What can hang from each mark:
lozin: lepu
dozo: lepu mirur
seza: mirur
mirur: dozo fino zosa
lepu: fino lozin somom
kufeg: mirur
somom: lepu
fino: lepu mirur

Every row comes from one small tree of marks. The marks that hang from a mark follow it in brackets, in alphabetical order. Every link used is in the known rows. Which tree was each row made from?
Known rows:
kufeg[mirur[fino]]: 1.52  2.02  -3.20  -1.48  6.29  -3.68  2.69  1.48  2.86  4.51  3.22  0.28  -1.05  1.80  -0.23  -3.58  1.92  -3.89  -3.84  -6.05  1.11  0.83
somom[lepu[fino[mirur[dozo]] lozin]]: 0.27  -5.58  -6.83  -5.30  3.61  -0.79  1.42  -0.57  -1.46  2.49  -1.82  1.23  -1.87  -0.59  -4.96  -1.08  -0.09  -1.36  -1.97  -0.92  0.83  -2.36
seza[mirur[dozo fino]]: 0.24  -0.42  -5.07  -2.23  5.01  -2.99  2.48  2.24  -1.23  4.00  -0.99  1.44  -1.65  1.36  -1.53  -1.87  0.89  -5.81  -2.80  -3.91  -0.52  0.42
somom[lepu]: 1.62  -3.24  -5.32  -2.96  4.47  -1.21  3.29  2.91  0.57  1.14  -0.06  1.14  -2.21  -2.40  -1.05  -2.44  0.93  -0.07  -4.17  -2.23  1.52  -4.66
somom[lepu[fino[mirur] lozin]]: 0.33  -5.98  -6.67  -6.98  5.92  -1.02  1.76  -0.71  -1.93  1.42  -0.76  -0.20  -0.59  -0.78  -3.23  -0.23  -0.82  1.08  -2.26  -2.55  0.95  -3.78
lozin[lepu[fino somom]]: 5.64  -1.48  -3.40  -4.21  7.67  -3.20  0.87  1.17  -3.30  5.25  3.03  3.25  0.63  1.14  0.59  -1.38  -2.45  0.43  -2.41  0.03  -0.36  -6.19
somom[lepu[lozin]]: 2.68  -4.26  -5.62  -4.38  4.57  -2.36  2.90  1.17  1.89  1.44  0.16  0.92  -0.24  -3.56  -2.87  -3.06  -1.20  -1.29  -6.91  -2.34  2.26  -2.90
kufeg[mirur]: 2.81  0.54  -4.79  -2.30  5.61  -2.03  2.69  0.17  4.09  4.81  4.08  1.44  -1.22  2.30  0.22  -3.76  -0.66  -0.30  -4.82  -4.98  2.81  -0.99
lozin[lepu[fino[mirur[zosa]]]]: 3.50  -2.55  -5.19  -7.18  5.55  -4.71  2.81  0.25  -2.37  3.64  0.04  2.20  -2.75  1.36  -0.56  2.27  1.88  0.41  0.17  -2.04  1.00  -3.48
fino[mirur]: 2.23  -2.63  -5.88  -4.87  5.24  -1.77  2.40  -1.17  -0.13  1.57  0.22  -0.79  -1.58  1.75  -0.27  -0.91  2.46  0.03  -1.74  -2.42  2.14  -2.61
seza[mirur[fino[lepu] zosa]]: 2.34  2.18  -5.28  -6.61  5.06  -4.21  1.84  2.41  -0.38  -0.46  -4.23  1.69  -0.85  -0.04  -0.56  -1.28  1.94  -2.67  -1.89  -4.81  -2.97  -0.39
kufeg[mirur[fino[lepu[lozin somom]]]]: 5.59  2.59  -3.84  -4.59  6.85  -3.93  -0.43  -1.81  1.85  2.52  1.11  1.27  3.32  0.56  -2.44  -5.69  -0.93  -2.84  -6.45  -4.98  -0.79  0.04
dozo[lepu[fino somom] mirur]: 2.26  0.47  -2.82  -4.31  7.48  1.77  -2.50  0.76  -2.34  3.01  -0.66  1.45  1.82  0.87  0.89  -3.44  -0.22  4.41  -0.06  1.88  -2.69  -5.58
fino[lepu[lozin] mirur[dozo]]: 3.32  -2.88  -7.00  -7.78  2.24  -2.01  1.65  -3.50  1.04  1.65  -2.34  0.61  0.28  1.74  -2.42  -2.78  1.23  -2.54  -2.67  -0.51  2.05  -1.21
lepu[fino[mirur[dozo]]]: 0.67  -2.92  -5.33  -4.29  3.28  -0.83  1.08  -0.30  -1.17  4.06  -0.33  0.95  -2.71  3.17  -0.89  -1.11  1.18  -0.93  0.81  0.28  0.37  -1.94
lozin[lepu]: 4.42  -2.31  -3.88  -4.60  5.99  -4.56  4.50  1.43  -0.14  5.06  2.61  2.00  -1.29  0.18  1.44  -0.85  0.17  -1.85  -3.86  -1.43  3.50  -4.24
fino[lepu mirur[dozo]]: 2.20  -1.39  -6.17  -6.07  1.90  -1.26  2.25  -1.50  0.20  1.59  -3.15  0.94  -1.66  2.44  -0.77  -2.03  3.34  -1.55  0.41  -0.18  0.83  -2.77
fino[lepu[lozin somom] mirur[zosa]]: 7.48  0.02  -7.04  -8.13  4.71  -3.71  -1.04  -3.22  -0.81  -2.20  -4.17  1.32  1.58  -0.54  -3.16  -2.53  1.97  1.26  -5.08  -2.59  -1.23  -2.09
kufeg[mirur[dozo[lepu[somom]] zosa]]: 5.81  2.23  -6.03  -0.43  2.84  -1.51  -2.36  -0.40  3.01  2.39  0.27  7.07  -2.25  0.35  -3.14  -4.74  3.54  -0.37  -5.91  -3.68  -1.82  -0.23
lozin[lepu[somom]]: 6.96  -1.10  -3.95  -3.89  6.99  -4.22  2.03  0.71  -2.71  3.97  2.83  2.90  0.14  -0.45  0.50  -2.18  -0.14  -0.98  -5.16  -1.57  1.82  -5.35
mirur[dozo[lepu]]: 2.17  -1.64  -4.66  -2.09  2.05  -0.46  0.57  0.70  2.61  2.55  -0.17  3.82  -1.54  0.55  -0.39  -3.37  2.13  -1.55  -3.25  0.75  -0.29  -2.54
lepu[lozin somom]: 7.30  -1.39  -5.07  -3.96  5.98  -3.68  -0.35  -1.41  -0.22  1.75  1.30  1.22  2.67  -1.00  -1.94  -4.31  -2.40  -0.62  -8.24  -1.98  0.47  -1.83
seza[mirur[zosa]]: 3.51  -0.15  -7.01  -4.98  5.68  -3.51  1.82  1.65  0.34  1.54  -1.21  2.00  -2.09  -0.01  -0.45  -1.02  -0.38  -0.17  -4.63  -4.94  -0.11  -1.30
seza[mirur[dozo fino zosa]]: 2.06  0.98  -5.38  -2.52  3.86  -4.58  1.62  2.78  -0.36  2.64  -3.68  2.65  -3.55  0.35  -2.55  -1.46  2.66  -5.92  -3.87  -4.93  -1.17  2.30
mirur[dozo fino]: 1.56  0.40  -3.17  -1.13  2.89  -4.28  2.29  2.27  0.63  3.50  -0.86  1.05  -2.35  0.94  -1.06  -3.46  2.80  -6.47  -3.51  -1.29  -0.02  0.77

Write each row's tree:
-0.42  1.10  -1.92  -3.33  6.38  -0.66  0.82  2.40  0.19  2.30  -2.25  -0.72  0.07  0.38  1.36  -3.29  4.16  -1.12  -0.57  -0.21  -0.87  -1.91 : dozo[lepu mirur[fino]]
4.11  -2.12  -7.88  -5.02  3.14  -2.73  -0.75  -0.56  1.79  1.69  -2.90  5.36  -0.58  -1.05  -3.48  -1.79  0.18  -2.01  -6.95  -3.64  -1.28  0.90 : seza[mirur[dozo[lepu[lozin]] zosa]]
4.52  -2.88  -7.22  -3.89  4.35  -1.05  -2.55  -4.34  -1.48  1.10  -1.00  3.75  1.33  0.18  -3.41  -3.12  2.74  -0.95  -5.40  -0.66  -0.75  -2.25 : fino[mirur[dozo[lepu[lozin somom]]]]
3.53  -0.84  -4.21  -2.06  3.69  -0.24  -2.52  0.23  -1.11  3.12  0.25  5.41  0.14  1.20  -1.28  -3.51  -0.23  0.91  -2.05  2.11  -4.12  -4.23 : mirur[dozo[lepu[fino somom]]]
4.83  -1.07  -7.27  -7.80  0.91  -3.89  1.12  -2.42  1.50  -0.03  -4.63  1.98  -1.31  0.15  -3.67  -2.33  3.21  -2.20  -3.98  -1.37  0.66  0.75 : fino[lepu[lozin] mirur[dozo zosa]]
3.65  1.53  -6.19  -1.41  1.62  -1.95  -0.19  0.38  5.13  2.84  0.47  5.82  -3.50  0.72  -2.58  -3.87  3.57  -1.30  -5.10  -3.41  -0.30  1.16 : kufeg[mirur[dozo[lepu] zosa]]
2.02  2.82  -4.59  -0.05  2.51  -3.92  -0.29  1.34  3.95  2.73  -0.67  5.40  -3.49  0.54  -2.44  -3.35  6.03  -4.26  -3.92  -4.83  -1.83  3.02 : kufeg[mirur[dozo[lepu] fino zosa]]
1.92  1.24  -5.74  -4.16  5.88  -5.39  1.57  3.19  -0.13  1.01  -2.06  1.20  -2.19  -0.05  -1.12  -0.70  2.06  -3.09  -3.75  -6.12  -1.65  0.48 : seza[mirur[fino zosa]]
6.05  3.97  -3.27  -4.29  4.21  -5.14  -0.46  1.93  -0.63  -1.37  -4.06  1.94  0.25  -1.11  -1.03  -3.89  3.68  -1.92  -3.72  -1.65  -4.36  -1.55 : mirur[fino[lepu[somom]] zosa]
2.89  -2.26  -6.65  -7.21  4.59  -2.66  -1.28  -1.86  0.02  0.02  -1.66  2.83  -0.38  0.71  -2.73  0.13  1.27  2.41  -2.26  -1.56  -2.43  -1.54 : dozo[lepu[fino[mirur[zosa]] lozin]]
5.95  -1.17  -6.62  -8.26  5.88  -2.35  -0.29  -4.07  -1.36  -0.38  -2.02  0.27  3.24  0.41  -2.27  -2.86  0.31  1.31  -4.25  -1.86  -0.46  -3.85 : fino[lepu[lozin somom] mirur]
3.09  2.59  -3.45  -3.42  0.41  -5.08  1.75  2.56  1.30  0.34  -5.02  2.55  -2.85  -0.42  -1.67  -3.46  4.55  -5.61  -2.20  -0.82  -2.16  1.04 : mirur[dozo fino[lepu] zosa]
4.74  -0.53  -5.39  -0.93  3.36  -0.19  -1.72  -0.25  -0.20  2.16  -0.32  5.31  0.37  0.16  -1.48  -4.15  2.08  -0.69  -4.95  0.82  -1.85  -3.90 : mirur[dozo[lepu[somom]]]
2.94  -1.64  -5.43  -3.44  4.50  -0.76  -0.96  -1.19  -3.68  3.14  -0.86  2.22  -0.88  2.50  -2.13  -1.73  1.18  -0.05  -0.37  0.47  -1.11  -3.06 : lepu[fino[mirur[dozo]] somom]
3.22  -0.86  -6.76  -3.51  1.69  -2.89  1.16  -0.01  0.26  1.09  -2.94  2.19  -4.26  1.01  -2.48  -1.52  5.05  -2.38  -2.76  -2.20  1.52  0.24 : fino[mirur[dozo zosa]]
6.96  2.65  -3.89  -5.93  4.16  -6.36  -0.89  0.08  -0.42  -1.43  -4.00  1.87  1.88  -2.16  -2.49  -4.32  1.78  -2.64  -6.68  -2.34  -3.07  -0.22 : mirur[fino[lepu[lozin somom]] zosa]
-0.06  -2.81  -5.77  -4.30  4.88  0.45  -0.73  0.99  -0.36  4.11  -0.04  4.50  -0.75  2.68  -0.92  -0.67  -2.04  0.48  0.23  -0.20  -2.81  -3.71 : seza[mirur[dozo[lepu[fino]]]]
1.06  -2.58  -7.05  -3.09  4.62  0.04  0.30  0.39  0.67  3.22  -0.77  4.53  -1.31  1.35  -1.14  -1.61  -0.02  -0.87  -2.92  -2.21  -1.04  -2.84 : seza[mirur[dozo[lepu]]]
4.42  -3.05  -5.05  -6.20  8.32  -2.90  0.79  -0.99  -5.27  4.40  2.16  2.01  0.17  2.09  -0.03  1.13  0.45  0.91  -0.63  -1.04  0.35  -6.68 : lozin[lepu[fino[mirur] somom]]
1.92  2.42  -2.13  -2.29  7.48  -0.25  -1.69  1.62  -2.64  1.62  -1.79  0.63  1.29  -0.66  0.81  -3.58  4.45  -0.32  -2.07  -0.37  -2.63  -3.34 : dozo[lepu[somom] mirur[fino]]
5.03  0.12  -7.50  -2.82  4.46  -1.42  -2.70  0.63  -1.44  0.71  -3.01  6.90  -1.59  -0.68  -2.55  -1.93  1.88  -0.22  -5.27  -2.95  -3.87  -2.19 : seza[mirur[dozo[lepu[somom]] zosa]]
3.97  -2.18  -5.77  -7.27  4.60  -3.94  0.28  -1.60  0.07  0.80  -1.61  0.44  -0.93  1.11  -2.93  -0.24  -0.11  0.65  -3.11  -2.29  -0.16  0.04 : lepu[fino[mirur[zosa]] lozin]
4.49  -0.16  -4.29  -1.67  4.09  -3.43  -2.45  -0.58  -0.65  1.67  -0.92  3.81  1.65  -1.27  -3.19  -4.94  2.31  -4.74  -7.16  -0.73  -2.93  -0.59 : mirur[dozo[lepu[lozin somom]] fino]
2.46  -1.28  -7.45  -4.03  1.69  -1.78  -0.64  -0.79  0.97  -0.04  -3.32  4.14  -3.82  0.61  -2.50  -0.96  6.58  -0.84  -2.05  -1.36  -0.93  -1.17 : fino[mirur[dozo[lepu] zosa]]
3.35  -0.76  -6.59  -3.85  3.11  -2.92  1.27  1.46  0.48  2.38  -2.39  3.38  -3.65  0.47  -2.01  -1.79  0.37  -2.55  -4.54  -3.92  0.28  0.65 : seza[mirur[dozo zosa]]
2.37  -1.45  -4.02  -5.79  5.88  0.16  0.21  -0.46  1.98  2.71  -0.61  0.23  1.74  -0.50  0.19  -4.07  0.19  1.72  -4.65  0.56  2.00  -1.94 : dozo[lepu[lozin] mirur]
4.57  1.94  -5.48  -1.40  1.76  -2.95  1.55  0.94  4.46  4.29  0.50  3.66  -4.43  1.46  -2.34  -4.56  2.21  -3.39  -5.74  -4.87  1.95  2.48 : kufeg[mirur[dozo zosa]]
2.82  3.40  -1.84  -4.98  7.27  -1.70  0.28  1.71  -2.51  1.03  -3.85  -1.41  1.73  -0.13  0.94  -4.54  2.82  -1.04  -0.80  0.16  -1.84  -3.13 : dozo[mirur[fino[lepu[somom]]]]
4.11  0.13  -6.41  -7.61  2.81  -2.93  1.86  -0.83  0.67  -1.27  -3.89  0.81  -1.87  0.92  -0.83  -1.04  4.38  0.81  -0.91  -2.06  -0.58  -2.41 : fino[lepu mirur[zosa]]
2.00  1.53  -5.41  -4.78  2.76  -4.09  1.73  2.71  -0.44  0.92  -5.37  2.69  -2.21  0.37  -2.08  -1.83  3.02  -5.27  -1.87  -3.52  -2.56  0.71 : seza[mirur[dozo fino[lepu] zosa]]
1.87  -4.62  -4.49  -5.11  5.07  -1.76  1.81  1.59  0.28  2.46  0.48  1.08  0.03  -1.85  -2.41  -2.51  -3.57  0.79  -4.33  -1.04  0.13  -3.31 : somom[lepu[fino lozin]]
5.06  -0.17  -5.69  -4.97  5.51  -2.76  -1.63  -0.54  -3.25  0.26  -1.70  1.96  -1.00  0.97  -1.98  -0.74  1.82  2.27  -1.60  -2.15  -3.08  -2.88 : lepu[fino[mirur[zosa]] somom]
